Each row was made from one walk, in order. Every step used is in the known rows, and no mark comes twice. Write each row's walk.
Known rows:
J L A C: [ 0.88 -0.97 -1.32 -0.39 -0.62  2.35 -2.46 -0.86  5.18  1.98  4.47  0.46
  1.03 -0.18 -1.05 -0.46  1.31  4.05  0.50]
A C J L Q: [ 2.50  1.80 -1.66 -2.20 -1.14  2.48 -1.28 -0.43  5.78  1.43  4.78  0.82
 -1.35  1.90 -3.31  0.14  1.18  2.90  0.57]
A M Q L C J: [ 6.13  1.15 -3.84  0.55 -2.63  3.13 -0.93  0.11  4.51  0.27  0.66  0.94
 -3.53 -1.48 -6.34 -0.14 -0.35  4.63  1.65]
L A M Q C J: [ 7.16  0.95 -2.86  0.12 -3.23  5.30 -0.80  0.41  5.36  0.56  1.67  2.49
 -1.71 -0.69 -4.55  0.60  1.16  5.12  1.74]
Q M A C: [ 1.60 -4.55 -0.43 -1.27 -2.10  2.46 -1.50  1.58  3.78 -0.20  0.92  2.44
  0.15 -1.16 -3.06 -0.36 -0.52  4.31  2.26]
A C J L: [ 0.58  1.14 -1.46  0.56  0.08  2.44 -2.50 -0.26  6.00  3.46  3.80  0.84
 -0.09  2.47 -4.44 -1.36 -1.32  3.88  0.15]
A M J: [ 3.87 -1.03  0.87  0.47 -5.45  2.10 -1.13  0.15  3.75  1.28  0.70  2.05
 -1.20 -2.25 -0.12  0.87 -0.93  1.70  2.26]
Q M: [ 2.61 -4.90 -0.23  1.18 -1.83  1.44 -0.33  0.87  2.05  0.24  1.33  1.29
 -1.67 -0.75 -2.87 -0.30 -2.07  3.46 -0.08]
M Q: [ 3.70 -0.58  0.03 -3.43 -3.07  2.26 -0.90  1.92  3.04  0.75 -1.38  2.89
 -0.27 -0.32  1.51  1.22 -0.06  3.31 -0.38]
M J: [ 1.49 -0.87  1.05 -0.27 -4.61  1.43 -0.60 -0.09  3.72  1.52 -0.63  2.18
 -0.81 -0.95  2.14  1.52 -0.24  2.83  0.84]
L C: [ 2.33 -0.99 -1.89 -1.35 -1.48  0.43 -1.13 -0.16  2.66  0.59  0.82  0.79
 -0.78 -3.02  0.19  0.02  1.21  3.31 -0.60]
M Q L A: [ 4.57 -1.30 -1.88 -0.20 -2.95  2.77 -0.21  0.17  3.25 -0.75 -0.45  0.67
 -1.37 -0.71 -0.23  1.58  1.65  5.69  0.49]
A M: [ 4.29 -1.76 -0.77  0.58 -2.32  1.68 -1.41  1.38  2.93  0.61  2.23  1.14
 -0.45 -2.26 -1.61 -0.40 -0.81  1.97  0.81]
J L A M Q: [ 6.47  0.08 -0.29 -2.74 -4.34  3.91 -2.62  0.40  3.18  0.73  0.25  0.89
 -0.40 -0.69 -1.42  0.13  0.22  1.79  0.57]
C A M: [ 3.99 -0.61 -1.26  1.61 -1.65  2.22 -2.87  0.64  3.77  0.60  3.31 -0.39
 -1.32 -1.57 -2.01 -1.38 -0.18  3.21  0.20]
Q L A M J: [ 4.83 -1.46 -0.61  2.60 -5.56  2.73 -0.59 -1.12  3.85  0.06  1.17  0.50
 -2.16 -2.47 -1.56  1.33  0.52  3.63  3.04]
J L: [ 1.65 -0.48  0.40 -0.37 -1.37  0.88 -1.73 -0.01  2.18  2.29  0.96  0.16
  0.40  1.59 -0.16 -0.91 -0.99  2.70 -0.78]
M Q C A: [ 4.50  0.18 -1.30  0.20 -1.67  3.30 -0.92  0.42  3.24  0.91  1.27  2.21
 -1.14  0.37  0.44 -0.28  1.56  7.07  0.78]
J L Q: [ 3.39  0.33  0.10 -3.02 -2.42  1.06 -0.60 -0.20  2.27  0.33  2.26  0.18
 -0.88  1.06  0.54  0.58  1.43  1.90 -0.19]
C J: [ 1.68  0.56 -1.79  0.38 -1.17  2.15 -1.42  0.83  5.42  1.51  1.02  0.90
 -1.21  0.61 -2.73  0.22 -0.73  3.61 -1.21]
J L Q C A: [ 4.29  0.87 -1.23  0.47 -1.11  2.25 -0.68 -1.27  2.74  0.48  4.30  0.03
 -1.59  1.51 -0.38 -0.79  2.79  5.91  0.88]

Write each row's walk:
[ 6.49  1.67 -1.25 -2.25 -4.13  4.83 -3.01  0.27  4.91  1.20  0.47  0.65
 -1.20  0.35 -4.05  0.01 -0.29  2.03  0.26]
C J L A M Q
[ 6.71 -0.19 -2.03  1.22 -2.18  3.01 -0.71 -0.02  3.15 -0.62  5.29  0.71
 -2.23 -1.66 -2.05 -0.61  2.42  4.69  2.31]
L Q C A M
[ 4.84  1.67  0.60 -1.43 -5.09  2.48 -2.03 -1.55  3.61  0.69  3.09 -0.34
 -2.54  0.43 -0.57  0.14  1.21  1.57  1.65]
C A M J L Q
[ 3.55  0.00  0.38  1.53 -4.86  2.65 -2.45 -0.46  4.45  1.32  1.75  0.71
 -1.92 -1.65 -0.47 -0.04 -0.34  2.77  1.71]
C A M J
[ 4.55 -0.75 -2.50 -0.82 -2.37  1.22  0.17  0.04  2.02 -0.22 -0.78  1.46
 -2.24 -2.01 -1.06  0.59  0.88  5.51  1.20]
M Q L C
[ 3.31  0.19 -2.44  2.06 -0.74  2.84  0.17  0.36  4.68  1.56  2.18  2.21
 -1.24  0.73 -3.26  0.03  0.22  6.00  0.73]
Q C J
[ 5.05 -0.62 -3.23  3.26 -1.36  1.62 -2.00 -0.74  2.93 -0.18  3.44 -1.29
 -3.01 -2.91 -3.99 -1.81  0.65  4.98  1.47]
Q L C A M
[ 2.77 -3.84 -0.66 -3.18 -2.91  2.55 -0.77  1.43  3.79 -1.48  1.86  2.36
 -0.78 -1.38 -2.73  0.62  1.18  3.63  2.70]
L Q M A C
[ 0.92  1.19 -0.95 -1.32 -1.36  2.99 -3.14  0.34  5.66  2.43  0.95  0.79
  0.60  2.52 -4.17 -1.20 -0.63  3.66  0.80]
M A C J L
[ 1.55 -0.21 -4.04  2.66 -0.06  3.22 -1.12 -0.53  7.44  0.89  4.39  0.47
 -1.51  0.00 -5.18  0.31  1.05  6.49  1.10]
Q L A C J
[ 1.52 -2.97 -0.05  0.88 -3.19  3.16 -1.94 -1.94  5.02  1.93  3.79  1.18
 -0.66 -0.30 -2.89 -0.02 -0.21  3.81  2.16]
Q M J L A C
[ 4.48  0.67 -1.76  0.88 -1.63  1.93 -3.82 -1.16  2.94  1.32  3.46 -1.60
 -1.70 -1.69 -3.32 -2.63  0.13  2.76  0.28]
J L C A M
[ 2.26 -0.53 -0.49 -0.56 -1.99  1.88 -2.32 -1.03  3.21  1.21  1.34 -1.05
  0.38  0.40  0.09 -0.06  1.08  3.00 -1.37]
J L A
[ 4.57 -0.08 -2.45  0.84 -1.76  1.92 -3.14 -0.41  3.54  0.30  3.28 -0.77
 -2.03 -3.41 -2.55 -1.67  0.87  3.18  0.34]
L C A M
[ 6.01 -0.54 -1.80  1.85 -2.64  2.81 -1.02  0.96  2.89 -0.20  1.02  0.70
 -2.63 -0.27 -2.88 -0.40 -0.43  5.70  2.01]
C A M Q L
[ 2.09  0.03  0.74 -0.55 -4.60  2.34 -2.20 -2.01  3.79  1.78  0.23 -0.27
 -0.25  0.20  1.08  0.83  0.88  2.63 -0.03]
M J L A
[ 4.61  0.59  0.54  2.76 -4.07  3.03 -2.00 -1.82  3.04  2.77  2.73  0.66
 -1.33  0.93 -1.74 -1.39 -0.46  4.14  3.00]
Q C A M J L
[ 7.74 -1.17 -1.55 -0.63 -3.75  4.36 -0.09  0.65  2.87 -0.10  1.43  3.07
 -0.60 -2.17 -1.16  0.76  1.86  4.94  2.55]
L A M Q C
[ 3.97  0.41 -0.13 -0.62 -4.63  1.47 -2.28 -1.89  2.57  2.14  0.90  0.44
 -1.43 -2.06 -1.58 -0.71 -0.34  1.42  1.77]
A M J L C
[ 2.30  1.15 -1.60  0.00 -1.82  3.00 -2.83 -1.24  5.17  1.72  1.53 -1.30
 -0.55  1.52 -2.83 -0.27  0.52  3.23 -1.66]
C J L A
